Every row comes from one small tree of marks. The marks that hang from a mark follow it in brackets, in alphabetical order. Every link used is in the known rows. Which tree was each row made from?
Known rows:
T(X(G(W(J(V))))): [  2   7   7  13 -11 -18  -6  -7 -10 -25  42   9  41   9 -11  26   9 -10
 -20  -5  15  -9  -6 -25]
W(T): [  8  -5 -19  -2   4   6  -1 -18  -7   1 -20 -23   7  -3   8 -14  -1   6
  -1   2 -15 -10  10  -2]
T(R X(G J(V))): [ -5   6  -5  13 -35   5  -6 -11 -12 -15  50  18  50  19  14  39   1  19
  28  -6  39 -30  -7 -17]
J(V W): [  8   2  14 -10   6  -1  17  10  -8  -2  -2  12  22   3  14  27  13 -14
   8   2  11  10 -22 -37]
W(G): [ -6   3 -15 -15  10 -20  22  12 -12  -7  11   9   0   2  -3  -5  -6  -4
  -4  -3 -11   6  16   1]
G(W(T) X(J)): [ 10 -48 -53   5 -24   1   7 -33   5 -14 -24 -20  19 -13 -13  34  42   0
  -4  25  -6 -15   2   9]
W(J): [  1   3   8  16   0   0  14   1   8  -5  -6   5  15 -17  -7 -15   0 -16
  -1   1 -13   5  15  -4]
X(G J(V) T): [ -1   6   7  26 -16 -22 -13 -10 -18   4   5  -2  37   7 -12  15  24  -5
  12  -8  34 -12  -9 -21]
X(G J T(R)): [  0   7 -12  40 -23   4 -18 -30 -14   1  18  -4  39   3  -9  12   4  14
  18 -11  33 -31  12  -4]
G(W(J) X): [ -4 -28 -21  11 -13   0  13 -18  15 -26  -4   3  19 -20 -18  31  15 -21
 -21   9 -13  -2   9   0]
T(R X(G(W(J(V))))): [ -2   9   6  17 -25   0 -10 -22  -9 -33  58  12  61  16  -2  34  -7  -1
 -10 -14  20 -33   1 -24]
T(X(G J)): [ -2   2 -18  20 -19  -2  -4   0 -13  -4  35  13  18   2   0  21   9  20
  15   8  29  -4  -3  -4]
G(X(J)): [ -7 -34 -32   7 -25   7  15  -7  11  -8 -13  11  11 -13  -3  34  21   0
  17  18   5   2  -2   6]
T(R X(G(W(J)))): [ -1   8 -13  28 -18   8 -13 -24  -8 -28  59   7  44   1  -8  24 -13   8
 -15  -8  14 -28  15  -9]
J(W(T(R)) X(G)): [ 22   8 -30  10   4  28 -23 -31  -7  -8   4  10  33 -14  11  17 -28  17
  -1   2  -8 -16   0 -31]
J(W(G T(R)) X): [ 14   4 -46 -16  12  14  27 -16  -2 -15   3  15  25 -10   7   4 -36   1
   5  -1 -27 -19  17 -21]
G(W): [  9  -8  -3   2  -2 -12  -5 -10   0  -6   5  -7   4   5 -16  12  20  -3
 -19   7   3  -8  -7   3]
J(V): [ -1   2  15 -10  -4  -9   3   3  -1  -4   2   3  14  13   7  11   5 -12
   6  -4   5  -3 -12 -15]
T(R): [ -3   3  -4   4 -12  17  -2 -14   3  -8  16   1  18   6  10   7 -14  11
  10  -9   6 -24  10   3]
R(T(X(G(W) J(V)))): [ 13  -4  -9  32 -31 -24 -13 -14 -19  -9  31   5  32  18  -2  25  23  -5
   1   7  41 -17  -6 -14]
J(V W(G T(R)) X): [ 13   5 -32 -26   7   4  29 -14  -5 -20   0  20  41   2  15  12 -29 -10
   9  -7 -21 -21   5 -35]
X(G J): [  8   0  -5  24 -13 -13 -14  -2 -14   6   4   3  17  -8  -7  13  24  12
   9  13  17   7  -7  -4]
G(X(J(V W) T)): [ -5 -26 -19  10 -16   2  34 -14   1  -6 -14  15  38  -7   2  51  29 -22
  24   5  28  -8 -15 -33]

Write each row's tree:
[  8  -4 -36  21 -19   5  -6 -14 -20  -4  14  -9  25  -1   6   7   6  25
  13  12  15 -13   8  -8]	W(T(X(G J)))
[ 10   9   7  38 -16 -19 -13 -13 -16 -20  34   9  39   4  -3   7  -4 -23
 -17  -7  19 -12  10 -25]	R(T(X(G(W(J(V))))))
[ -9  17  -6  28  -7   8 -27 -32 -18  -5  29  -4  28   6   0   9 -22  16
  -1 -25  24 -33  13 -10]	X(G T(R))
[  3   6   4  24 -15  -4   4 -36  27 -20  15   9  50   9 -31   6 -12 -32
 -11 -25   3 -50   7 -15]	G(W(J(V X(T(R)))))
[-13 -32 -26  15 -40   1   9 -40   9 -23  10  -2  48  14 -13  57  31 -10
   9  -7  29 -50  -3  -5]	G(W X(J(V) T(R)))
[ -1   0 -37 -13   1   2  16 -20 -15 -15   6 -12  22   0  14 -11 -23  12
   5  -8 -20 -25  33  -1]	W(G T(R))
[-22 -23 -23  15 -39  12  15 -34   8 -17   4   8  48   6   2  43   9  -7
  29 -14  26 -41   7  -8]	G(X(J(V) T(R)))
[ -5  -2 -14  30 -21  10  10 -28   4   3   8  -6  31   5  -8   4   7   6
  25 -11  26 -42  15   6]	X(J T(R))
[  9  19 -13  22  16   2 -13 -16  -5   4   9  22  20  -9 -16  16 -21  -6
 -10  -9  15  -3 -11 -34]	J(W X(G T))
[  3   0 -14  31 -15  18  23 -26  -3   3   4   2  37  -7  -1  19  13  -1
  26  -3  32 -30   7 -18]	X(J(W) T(R))
[-29 -10 -37  11 -10   3  38 -23  -2 -32  15  12  37 -17  -7   6 -30 -15
   2 -24 -13 -27  51  -4]	W(G(X(T(R))) J)
[ -3 -22 -46 -31  -5  13  38 -18 -18 -33   1  11  46  -5  32  44 -12  -4
  10  -4 -17 -16  15 -37]	J(V W(G(X) T(R)))
[-10 -32 -51 -17 -28   0  34 -21  -9 -28  -6   3  46   2  17  32   7   0
  27   3 -10 -26  21  -9]	W(G(X(J(V))) T(R))
[ -3  -8 -35 -17 -12 -20  45   5 -17 -14  13   1  35  14   9   1   8  -1
  22   5   1 -16  14 -13]	W(G T(X(J(V))))
[ -9  -1 -45 -20   5  -6  33   1 -21 -15  21  -2   9   6  11 -12 -24   9
   0  -5 -16 -16  26  -3]	W(G T(X))
[-19 -14 -14 -16  -7 -20  44   9  -1 -31   2  25  30 -12   0  21  -5 -31
  -2  -6 -24  10  20 -19]	W(G(X) J(V))
[  0 -42 -34   9 -28  -6   7 -17  11 -14  -7   1  11  -8 -17  47  41  -4
  -1  23  10  -9  -7  10]	G(W X(J))
[ -1  10 -16  -1   9 -20  33  12  15 -11   4  28  12 -18 -24 -20 -27 -28
  -9  -5 -35   6  27  -5]	W(G J(X))
[ 15  -9 -46  -1  -3   5  43 -15 -20  -6  -7  -3  39 -12  15   7  12   7
  27  13  -6 -13  22 -16]	X(J(W(G T(R))))
[ 18   4  -3  17 -12  -4 -20 -39 -15 -25   9 -22  62  -1   1  14   7  -2
 -16  -5  -7 -28   8 -27]	X(G(W(J(V) T(R))))
[-33 -14 -45  -2 -13   3  25 -23  -9 -27  22  12  22   0   2  21 -31   0
   4 -24   1 -32  37   2]	W(G(X(T(R))))
[ -2 -27 -58 -23  12   4  39  -8 -21 -20 -17   6  16 -22  18  28  -5  -3
  -2  11 -27  10  18 -23]	J(W(G(X) T))
